Each row comes from the steps of one walk. Every step used is in the known rows, and no mark comes twice. Write the walk behind each row, first mark first.
Known rows
peradod-soso-mena-zozem-fures-debok: [-0.02 -0.13  0.40 -0.08 -0.13 -0.35  0.12 -0.07 -0.14 -0.54 -0.24  0.15
  0.05  0.25 -0.04  0.21 -0.36 -0.17 -0.46 -0.24 -0.04 -0.17]
zozem-fures: [-0.01  0.01  0.08  0.01 -0.07 -0.08  0.13  0.00 -0.01 -0.25  0.16  0.07
  0.08  0.17 -0.14  0.04 -0.19 -0.09  0.03 -0.06  0.09 -0.24]
fures-debok: [-0.06  0.01 -0.03 -0.27  0.08  0.18  0.00  0.08 -0.10 -0.06 -0.31 -0.07
 -0.06  0.07  0.11  0.10 -0.15 -0.06  0.07 -0.03 -0.07  0.13]
zozem-fures-debok-peradod: [-0.30  0.01  0.08 -0.32 -0.03 -0.03  0.17 -0.17  0.03 -0.40 -0.01 -0.01
  0.04  0.34  0.01  0.04 -0.50 -0.33 -0.02  0.10 -0.19 -0.18]
zozem-mena-debok-peradod-soso: [-0.04 -0.05  0.35 -0.14 -0.03 -0.30  0.09 -0.15  0.01 -0.25 -0.18  0.20
 -0.14  0.01  0.04  0.39 -0.27 -0.29 -0.16 -0.08 -0.18 -0.24]
zozem-fures-debok: [-0.10  0.03  0.04 -0.27  0.02  0.08  0.12  0.09 -0.19 -0.35 -0.10 -0.03
  0.02  0.23 -0.01  0.10 -0.27 -0.23  0.16 -0.08  0.01 -0.14]
peradod-soso-fures-debok-mena: [-0.18 -0.04  0.14 -0.08 -0.07 -0.36  0.06  0.04 -0.11 -0.17 -0.21 -0.14
 -0.15 -0.03  0.00  0.29 -0.51 -0.17  0.04 -0.21 -0.31 -0.39]
peradod-soso: [ 0.06 -0.06  0.20 -0.03 -0.03 -0.25  0.00  0.00 -0.02 -0.01  0.02  0.04
 -0.06  0.05 -0.06  0.04 -0.19  0.05 -0.03 -0.03 -0.11 -0.14]
peradod-debok-mena-zozem: [ 0.03  0.03  0.18  0.06 -0.02 -0.20 -0.15  0.04 -0.23  0.18 -0.30 -0.06
  0.07  0.01 -0.16 -0.09  0.38  0.09  0.00  0.06 -0.16  0.07]
debok-peradod-soso-fures: [-0.22 -0.07  0.24  0.13 -0.16 -0.31  0.14 -0.32  0.35 -0.28  0.09  0.11
 -0.04 -0.03  0.04  0.14 -0.84 -0.22 -0.23  0.08 -0.33 -0.40]
soso-fures-debok-mena-zozem: [-0.28 -0.01  0.10 -0.10 -0.12 -0.11 -0.09 -0.02 -0.07 -0.27 -0.54 -0.06
  0.02  0.00 -0.04  0.30 -0.07 -0.19 -0.20 -0.19 -0.28 -0.07]
debok-fures-zozem-mena: [-0.07  0.06 -0.16  0.01 -0.02  0.09  0.28  0.06 -0.01 -0.51 -0.57  0.07
 -0.06  0.16 -0.02  0.24 -0.09 -0.34 -0.21 -0.07 -0.27 -0.43]
soso-mena-zozem-fures-debok-peradod: [-0.25 -0.05  0.25 -0.10 -0.14 -0.19  0.18 -0.26  0.08 -0.63 -0.26  0.15
  0.14  0.29  0.04  0.14 -0.44 -0.39 -0.56  0.02 -0.13 -0.13]
peradod-soso-fures-debok: [-0.11 -0.06  0.19 -0.13 -0.05 -0.10  0.07  0.01 -0.03 -0.31 -0.27 -0.02
 -0.13 -0.02  0.11  0.30 -0.72 -0.12 -0.06 -0.13 -0.19 -0.17]
fures-zozem-mena: [ 0.09  0.01 -0.14  0.03 -0.01  0.07  0.27  0.09 -0.31 -0.53 -0.44 -0.02
  0.07 -0.03  0.12  0.23 -0.02 -0.23 -0.13 -0.07 -0.09 -0.13]
peradod-debok: [ 0.15  0.04  0.09  0.00  0.09  0.06  0.04  0.08 -0.13  0.20 -0.09 -0.05
  0.00 -0.03  0.02 -0.16 -0.02  0.13  0.18  0.16  0.05  0.11]
soso-mena: [ 0.09 -0.05  0.01  0.21 -0.03 -0.16  0.15 -0.11  0.00 -0.09  0.10  0.05
  0.02 -0.12  0.13  0.05 -0.19 -0.02 -0.31 -0.06  0.09 -0.07]
soso-mena-debok: [ 0.03 -0.05  0.07  0.19  0.05 -0.05 -0.01 -0.01  0.02 -0.01 -0.09  0.16
 -0.08 -0.17  0.10  0.24 -0.10 -0.12 -0.29 -0.18  0.18  0.15]
debok-peradod: [-0.17  0.00  0.06 -0.02 -0.06 -0.09  0.08 -0.26  0.21 -0.09  0.08  0.04
 -0.01  0.07  0.05 -0.06 -0.24 -0.18 -0.15  0.18 -0.20 -0.08]
zozem-mena-soso: [ 0.05  0.02 -0.09 -0.20 -0.07 -0.08  0.23  0.02  0.05 -0.43  0.08 -0.04
 -0.10 -0.02  0.11  0.08  0.11  0.03  0.03  0.02  0.00 -0.32]
zozem-fures-debok-mena-soso: [-0.27  0.03 -0.10 -0.35 -0.09 -0.23  0.13  0.12 -0.09 -0.42  0.17 -0.18
 -0.11  0.25 -0.07 -0.07 -0.06 -0.17  0.22 -0.05 -0.13 -0.32]
soso-fures-debok-peradod: [-0.36  0.02  0.02 -0.16 -0.04  0.11  0.15 -0.24  0.26 -0.36 -0.25 -0.02
 -0.04  0.02  0.20  0.20 -0.73 -0.32 -0.16  0.12 -0.29 -0.14]
mena-zozem-fures-debok-peradod: [-0.35  0.00  0.25 -0.29 -0.09 -0.02  0.02 -0.19  0.07 -0.51 -0.31  0.13
  0.11  0.38 -0.05  0.09 -0.26 -0.31 -0.26  0.08 -0.23 -0.02]
peradod-soso-mena: [ 0.12 -0.11  0.20  0.18 -0.08 -0.40  0.17 -0.07  0.02 -0.13  0.13  0.08
 -0.03 -0.06  0.08  0.08 -0.37  0.00 -0.33 -0.09 -0.03 -0.22]

Which walk is each row?
[-0.10 -0.07  0.10  0.36  0.01 -0.11  0.07  0.05  0.09 -0.23 -0.43  0.30
 -0.22  0.02 -0.01  0.33 -0.55 -0.32 -0.58 -0.20 -0.21 -0.17] -> peradod-soso-mena-debok-fures-zozem
[ 0.02  0.01 -0.06  0.08  0.09  0.21  0.08  0.17 -0.33 -0.42 -0.64  0.11
 -0.04 -0.07  0.11  0.45  0.05 -0.32 -0.14 -0.18 -0.01  0.12] -> fures-zozem-mena-debok
[-0.05  0.08 -0.11  0.14  0.12  0.23  0.10  0.10 -0.03 -0.10 -0.50  0.03
 -0.08  0.14 -0.04 -0.07 -0.25 -0.10 -0.06  0.18 -0.28 -0.06] -> peradod-debok-fures-zozem
[-0.17  0.03  0.02 -0.26 -0.04 -0.22  0.11  0.12 -0.30 -0.22 -0.08 -0.14
  0.00  0.23 -0.12  0.12 -0.10 -0.25  0.21 -0.17 -0.10 -0.29] -> zozem-fures-debok-mena
[-0.29 -0.07  0.44 -0.35 -0.14 -0.26  0.04 -0.19  0.08 -0.49 -0.31  0.17
  0.06  0.44 -0.11  0.11 -0.43 -0.30 -0.31  0.02 -0.33 -0.14] -> mena-zozem-fures-debok-peradod-soso
[-0.17  0.00 -0.13  0.09 -0.12  0.01  0.10 -0.09  0.29 -0.44  0.15 -0.03
 -0.11 -0.13  0.11  0.03 -0.35  0.06 -0.13  0.02 -0.05 -0.21] -> mena-soso-fures
[-0.08  0.02 -0.05  0.23  0.00  0.22  0.14  0.08 -0.18 -0.59 -0.68  0.14
 -0.05 -0.23  0.14  0.63 -0.31 -0.39 -0.25 -0.24  0.00 -0.04] -> soso-fures-zozem-mena-debok
[-0.11 -0.08  0.04  0.36 -0.10 -0.06  0.14  0.01 -0.05 -0.47 -0.29  0.07
 -0.04 -0.10  0.08  0.26 -0.72 -0.18 -0.25 -0.09 -0.25 -0.13] -> peradod-soso-fures-zozem
[-0.22 -0.08  0.28 -0.06 -0.17 -0.34 -0.10  0.00 -0.11 -0.26 -0.53 -0.02
 -0.05  0.03 -0.09  0.32 -0.24 -0.15 -0.19 -0.24 -0.36 -0.20] -> peradod-soso-fures-debok-mena-zozem
[-0.16 -0.01  0.20 -0.26 -0.05  0.08 -0.04  0.03 -0.15 -0.41 -0.39  0.08
  0.12  0.32 -0.11  0.13 -0.01 -0.20 -0.15 -0.11 -0.04  0.07] -> mena-zozem-fures-debok
[-0.01 -0.05  0.16  0.21 -0.04 -0.04  0.16  0.11 -0.23 -0.60 -0.58  0.17
 -0.10 -0.20  0.11  0.69 -0.52 -0.34 -0.30 -0.28 -0.11 -0.21] -> peradod-soso-fures-zozem-mena-debok
[ 0.00  0.10 -0.19 -0.05  0.04  0.16  0.32  0.12  0.05 -0.57 -0.45 -0.02
 -0.16  0.11  0.07 -0.05 -0.15 -0.11 -0.03  0.21 -0.26 -0.34] -> peradod-debok-fures-zozem-mena-soso
[ 0.02  0.06 -0.07  0.00  0.00 -0.24  0.05  0.10 -0.07  0.09  0.21 -0.19
 -0.15 -0.05 -0.02 -0.33  0.18  0.19  0.29  0.18 -0.12 -0.15] -> peradod-debok-mena-soso
[ 0.04 -0.05  0.09  0.19 -0.11 -0.17  0.35 -0.03 -0.17 -0.73 -0.39  0.06
 -0.01 -0.12  0.13  0.48 -0.62 -0.28 -0.25 -0.17 -0.20 -0.40] -> peradod-soso-fures-zozem-mena
[-0.21 -0.01 -0.27  0.27 -0.10  0.16  0.15 -0.03  0.18 -0.68 -0.12 -0.01
 -0.09 -0.14  0.14  0.08 -0.48 -0.10 -0.23  0.05 -0.14 -0.08] -> mena-soso-fures-zozem
[-0.23 -0.05  0.30 -0.35 -0.07 -0.28  0.19 -0.13  0.08 -0.38  0.01  0.07
 -0.05  0.35 -0.02  0.09 -0.67 -0.29 -0.02  0.07 -0.28 -0.33] -> zozem-fures-debok-peradod-soso
[-0.15 -0.05  0.12  0.19 -0.02 -0.16  0.05 -0.24  0.18 -0.11  0.03  0.20
 -0.08 -0.11  0.14  0.16 -0.34 -0.24 -0.42  0.02  0.01  0.03] -> soso-mena-debok-peradod
[ 0.00  0.02 -0.26  0.00 -0.03  0.07  0.30  0.07 -0.11 -0.71 -0.27 -0.03
 -0.04 -0.01  0.17  0.09  0.01 -0.09 -0.12  0.02 -0.11 -0.15] -> fures-zozem-mena-soso
[-0.16 -0.05  0.36  0.02 -0.12 -0.30  0.14 -0.23  0.14 -0.46 -0.23  0.21
 -0.13 -0.13  0.07  0.55 -0.65 -0.40 -0.25 -0.15 -0.19 -0.41] -> zozem-mena-debok-peradod-soso-fures
[-0.18  0.01 -0.02 -0.14 -0.02  0.17  0.06 -0.01  0.03 -0.27 -0.33 -0.07
 -0.04 -0.08  0.15  0.27 -0.48 -0.15 -0.02 -0.08 -0.10 -0.04] -> soso-fures-debok
[-0.04  0.03 -0.08 -0.04 -0.16 -0.04  0.27 -0.07  0.19 -0.71  0.06 -0.04
 -0.09 -0.18  0.17  0.26 -0.24 -0.04 -0.10 -0.05 -0.03 -0.48] -> zozem-mena-soso-fures
[-0.15  0.01 -0.17 -0.03 -0.09 -0.33  0.03  0.05  0.06 -0.10  0.28 -0.15
 -0.13  0.01 -0.04 -0.16  0.21  0.06  0.12  0.04 -0.17 -0.26] -> debok-mena-soso
[-0.09 -0.02  0.11  0.03 -0.11 -0.25 -0.18  0.00 -0.06  0.01 -0.20  0.02
  0.07  0.06 -0.16  0.02  0.46 -0.03 -0.15 -0.14 -0.19 -0.05] -> debok-mena-zozem
[ 0.03 -0.08  0.16  0.25 -0.10 -0.14  0.01 -0.10  0.02 -0.24 -0.20  0.15
  0.12 -0.03  0.04  0.11  0.10  0.00 -0.54 -0.09  0.00  0.07] -> soso-mena-zozem
[-0.09 -0.02  0.23  0.02 -0.14 -0.05 -0.04 -0.05 -0.01 -0.32 -0.15  0.16
  0.15  0.24 -0.21  0.05  0.06 -0.08 -0.20 -0.10  0.01 -0.06] -> mena-zozem-fures
[-0.27  0.02 -0.14 -0.15 -0.06  0.16  0.09 -0.01  0.23 -0.52 -0.13 -0.09
 -0.15 -0.05  0.20  0.13 -0.42 -0.02  0.00  0.05 -0.11 -0.05] -> mena-soso-fures-debok
[-0.20  0.04 -0.19  0.19  0.01  0.18  0.09  0.06  0.11 -0.19 -0.42  0.11
 -0.09  0.20 -0.06  0.03 -0.22 -0.26 -0.26  0.05 -0.30 -0.14] -> debok-fures-zozem
